Each row comes from the steps of one path. Every step used is in the known rows, and no mark comes twice. Write the path behind each row, first mark first.
Known rows:
M C X W Z: [-1.96 -0.52  0.52 -1.68 -0.52 -0.78  0.63 -0.34 -2.75 -0.48 -1.20 -0.48
 -3.05 -0.59  0.63 -0.93  0.15 -3.15 -0.22 -1.01 -0.72]
B X C: [-0.16  2.02 -0.36 -0.56 -0.37 -0.32 -0.49 -0.42  0.80  0.23  0.56 -0.13
  1.75  0.22 -0.96 -4.50  0.41  4.07  0.53  0.58  0.17]
B J C X: [ 1.80 -0.42 -3.14 -0.15  0.58 -0.45  1.16  0.72  0.28  1.05 -1.14 -0.12
 -1.71 -0.07 -0.23  3.92  0.40  1.80 -0.70  0.26  0.46]
Z W X B J: [ 0.63  1.46  0.99  0.39  0.32  0.71 -1.49 -0.76  1.47 -0.29  1.11 -0.25
 -0.47  1.10  2.26 -0.79 -0.32  0.30 -0.30  0.49  0.67]
Z W: [ 0.04  0.58  3.27  0.57  0.41  0.10 -0.60  1.21 -0.48 -0.50  1.80 -0.48
  1.98  0.69 -0.44 -0.57  0.16 -1.74  0.69 -0.56  0.09]
W Z: [-0.76 -2.63  2.65 -0.75  0.61  0.05  0.01  0.20  0.41 -0.40  1.02 -0.15
  1.55 -0.50 -1.66 -0.18  0.17 -0.87  1.14 -0.09 -0.22]
B Z W: [-1.49 -0.44  3.07  0.63  0.32  0.82 -1.13  1.10 -0.85  0.22  2.94  0.38
  2.96  0.82 -2.16 -0.01 -0.18 -2.16  0.58 -0.07 -0.15]
J C X B Z W: [-0.44 -0.30 -0.48  1.62 -0.16  0.95 -1.25  0.11 -1.00 -0.02  1.00  0.45
  0.00  1.06 -0.09  0.60 -0.79 -1.47 -0.39  0.35 -0.05]
B J C X W Z: [ 0.03 -1.28 -1.32 -3.01  0.26 -0.02  2.29  0.17 -2.15  0.57 -2.36  0.02
 -3.07  0.76  0.10  2.77  0.32 -1.44 -1.13  0.71 -0.30]
J C X: [ 1.01 -0.62 -2.31 -0.04  0.15 -0.66  0.95  0.84 -0.19  0.45 -1.35 -0.27
 -0.04 -0.39 -0.45  1.50  0.30  0.99  0.64 -0.58  0.08]
J C X W: [-0.16  0.27 -1.12 -1.50 -0.25 -0.91  1.80  0.97 -2.03  0.53 -2.61 -0.18
 -1.03  0.54 -0.07  0.02  0.51 -1.43  0.15 -0.63 -0.31]
B Z W X C: [-0.26  1.89 -1.75 -1.26 -0.60  1.13 -0.72 -0.53 -0.52 -0.01  2.11  0.03
  4.63  0.54  0.13 -2.44 -0.45  0.49  0.90 -0.10 -0.19]
M C X: [-0.26  0.30 -1.42  1.21 -0.19 -1.18 -0.36  0.19 -0.39 -0.06 -0.03 -0.60
 -1.94 -1.45  0.48  0.03  0.22  0.10  0.17 -1.39  0.03]
X W: [-1.28 -0.02  3.37 -1.13  0.12 -0.86  0.55  1.04 -0.75  0.30 -0.32 -0.10
  0.47  0.47 -1.15 -2.19  0.68 -2.16  0.72 -0.62 -0.17]
B Z W X: [-1.65  0.32  0.78 -0.83  0.00  1.01 -0.77  0.04 -0.47  0.11  1.64  0.15
  3.74  0.75 -0.84 -0.99 -0.45 -0.87  1.26 -0.36 -0.11]
J C X W Z B: [-0.54 -1.30  1.24 -2.14  0.27  0.04  0.77 -0.01 -1.85 -0.70 -2.92 -0.23
 -1.76 -0.04  0.08  2.06 -0.12 -2.56  0.07  0.28 -0.95]
M C X W: [-1.43  1.18 -0.11 -0.31 -0.50 -1.42  0.39  0.33 -2.10  0.04 -1.42 -0.49
 -3.08 -0.46  0.81 -1.48  0.47 -2.01 -0.24 -1.48 -0.37]
W Z B X C M: [ 0.21  0.40  0.32 -0.20 -1.09  0.97 -0.48 -1.74  0.56 -1.06 -0.60  0.17
  1.10 -0.82 -0.11 -0.19 -0.70  3.74 -0.04  0.69 -0.36]
J C X W Z: [-0.79 -1.47 -0.40 -3.04 -0.13 -0.07  2.06  0.29 -2.73 -0.11 -2.54 -0.13
 -1.31  0.50 -0.34  0.48  0.14 -2.35  0.27 -0.16 -0.66]
C J: [-0.71 -1.19 -0.55  2.26  0.07 -0.76  1.07  0.82  0.21  0.29  0.41  0.22
 -0.29 -0.85 -0.66  0.15  0.16 -1.11 -0.17 -0.70  0.20]
W Z B X: [-1.97 -1.02  4.34 -0.73  0.77  0.48 -1.59 -0.89  0.95 -0.84 -0.21 -0.15
  0.22 -0.18 -1.79 -1.14 -0.22  0.86  0.82  1.32 -0.36]
C X W: [-2.46  0.63  3.03 -1.47 -0.04 -1.42  0.58  0.75 -2.00  0.46 -1.99 -0.39
 -1.08  0.04 -0.59 -1.55  0.49 -1.62  0.36 -0.75 -0.14]
B J: [ 0.59 -0.79  1.27  0.40  0.98 -0.49 -0.02  0.82  1.54  0.76  1.26  0.03
  0.02 -0.18 -1.08  1.42  0.65  1.01 -0.24  0.33  0.60]

Write each row's path:
[ 2.85 -1.58 -3.58  1.08 -0.89  0.26  2.26  0.85  0.76  0.17 -0.65  0.42
  1.61 -0.48 -0.35  3.15 -0.03  1.85  0.61 -1.21  0.18]
J C M
[-3.35 -0.37  3.70 -2.96 -0.10  0.03  0.46 -0.29 -1.66 -0.08 -1.16  0.10
 -0.35  1.27 -1.78 -4.48  0.29 -0.83  0.38  0.86 -0.51]
B X W Z
[ 3.62 -1.31 -4.65  0.94 -0.45  0.44  2.34  0.77  1.08  0.77 -0.45  0.58
 -0.19 -0.16  0.02  5.36  0.17  2.50 -0.74 -0.33  0.57]
B J C M
[ 2.00  2.74 -3.14 -0.47 -1.78  0.79  0.88 -0.66 -0.51 -0.67  0.03 -0.41
  3.25 -0.14  2.49 -0.59 -0.58  2.50  0.63 -1.44  0.16]
Z W X C M
[-2.05 -0.81  4.43 -1.93  0.93 -0.35 -0.32 -0.42 -1.39 -0.15 -2.21 -0.26
 -3.52 -0.32 -0.04  2.91 -0.01 -2.36 -1.14  1.00 -0.41]
C X W Z B J
[ 3.02 -1.48 -1.91  1.52  0.63  0.19 -0.25  0.15  2.59  0.47  1.05  0.46
 -1.37  0.56  0.56  1.50  0.23  1.26 -0.76  0.84  0.64]
X B J C
[ 0.92  0.30 -2.91  1.96 -0.50 -0.63  0.90  0.25  0.21  0.18  0.75  0.15
  0.59 -0.93  0.34 -1.34  0.15  0.39 -0.50 -0.50  0.14]
X C J
[-0.54  1.64 -4.46  0.48 -1.01  1.02  0.39 -0.67 -1.27  0.06  1.49  0.44
  2.56  0.23  1.03 -1.69 -0.77 -0.84 -0.49 -0.25 -0.14]
B Z W X C J
[ 0.85  2.73 -4.18  0.53 -1.01  0.33  0.90 -0.56 -0.86 -0.52  0.46 -0.32
  1.38  0.07  2.71 -2.12 -0.40 -0.13 -0.25 -0.74  0.04]
Z W X C J
[ 0.95  0.68 -0.17 -1.10  0.66 -0.51  0.68  0.48 -0.79  0.51 -2.79 -0.06
 -3.44  0.29  0.73  3.78  0.34 -0.96 -1.25  0.71 -0.18]
Z B J C X W
[-0.48 -2.54  4.43  0.03  1.04  0.25 -1.24 -0.16  1.34 -1.02  0.79 -0.18
  1.03 -1.05 -1.19  1.36 -0.14 -1.35  1.06  0.30 -0.46]
W Z B
[-0.21  1.96 -1.35  2.11 -0.37 -0.30 -0.59 -0.85  0.81 -0.30 -0.40  0.20
 -0.68 -0.65  0.34 -2.34 -0.17  2.27 -0.92  0.90 -0.05]
Z B X C J
[-1.32  0.75  3.75  0.66  0.75 -0.22 -1.83 -0.22  1.56 -0.29 -0.16 -0.19
  0.59 -0.14 -1.57 -1.76  0.12  1.92  0.75  0.87  0.00]
Z B X
[ 2.93 -1.12 -2.86  0.05  0.79  0.12  1.21  1.07  1.48  0.83  0.68  0.22
 -0.13  0.30 -0.65  2.98  0.64  1.18 -0.32  0.41  0.43]
B J C
[-1.88 -1.43  0.48  0.31 -0.05  0.29 -1.86 -1.13  2.27  0.40  1.20  0.67
  2.26 -0.23 -0.71 -2.77 -0.52  0.63  1.43  0.14  0.21]
W X B Z
[ 0.58  0.36 -1.11  2.49  0.05 -0.92 -1.52 -0.81  1.26  0.16  0.58 -0.16
 -4.97 -0.95  1.92  0.85 -0.01  1.10 -1.59 -0.14  0.64]
M C X B J
[-0.83  0.33 -0.80  0.78 -0.30  0.50 -0.41 -1.56  0.06 -0.89 -0.28  0.26
 -0.73 -0.71  0.05 -1.84 -0.55  1.33 -0.86  1.40 -0.43]
W Z B X C J
[-0.66 -1.28  4.76 -1.68  1.12  0.12 -0.30 -0.10 -0.21 -0.31 -0.27  0.08
 -1.80  0.19 -0.54  2.12  0.27 -2.87 -0.74  1.18 -0.49]
X W Z B J
[ 1.02 -0.50  2.93  1.19  1.46 -0.30 -1.33  0.43  2.29  0.14  0.94 -0.07
 -0.52 -0.72 -0.67  3.13  0.34  0.35 -0.41  0.81  0.32]
Z B J
[ 0.58 -0.62 -3.68  3.32 -0.48 -0.79  0.82  0.38  0.03 -0.10  1.07  0.15
 -2.21 -1.37  0.80  0.05  0.14 -1.81 -0.76 -1.37  0.09]
M C J
[ 0.40  1.53 -3.40 -0.47 -1.82  1.50  0.37 -0.79 -0.95 -0.08  1.08  0.46
  4.48  0.02  0.80 -0.07 -0.92  1.65  0.46 -0.88 -0.07]
B Z W X C M
[ 1.44  2.92 -1.67 -1.30 -0.55  0.43 -0.26 -0.40 -0.21 -0.64  1.04 -0.75
  3.31  0.49  1.79 -2.84 -0.10  1.14  1.05 -0.62  0.04]
Z W X C
[-0.18  1.19  1.82  0.53 -0.11  0.44 -1.60 -0.70  1.11 -0.84  0.89 -0.48
  1.32  0.74  1.89 -2.96 -0.49 -0.41  1.03 -0.40  0.29]
Z W X B
[ 3.87 -1.07 -2.81  1.72  0.01  0.71  1.05  0.39  1.91  0.21 -0.75  0.51
 -0.70 -0.77  0.47  7.01 -0.12  1.86 -0.85  0.08  0.30]
Z B J C M
[-2.76  1.36  3.33 -1.78 -0.22 -0.73  0.28  0.32 -1.02  0.44 -1.23 -0.01
 -0.17  1.39 -1.59 -4.76  0.57  0.13  0.39  0.34 -0.13]
B X W
[ 0.63 -1.06  2.11  1.79  0.79 -0.35 -1.46 -0.11  2.67  0.43  1.68  0.25
 -1.20  0.05 -0.01 -0.10  0.18  0.82 -0.64  0.76  0.78]
X B J
[-2.68 -0.05  3.77  1.93 -0.02  0.38 -2.44 -0.13 -0.95 -0.08  1.63  0.27
  0.28  0.64 -0.59 -0.95 -0.79 -1.80 -0.30  0.21  0.10]
C X B Z W
[ 2.77 -0.53 -4.24 -0.01  0.22  0.34  0.17 -0.87  3.20  0.46 -0.31  0.25
 -0.55  0.41  1.82  0.60 -0.01  2.21  0.00  0.62  0.67]
W X B J C
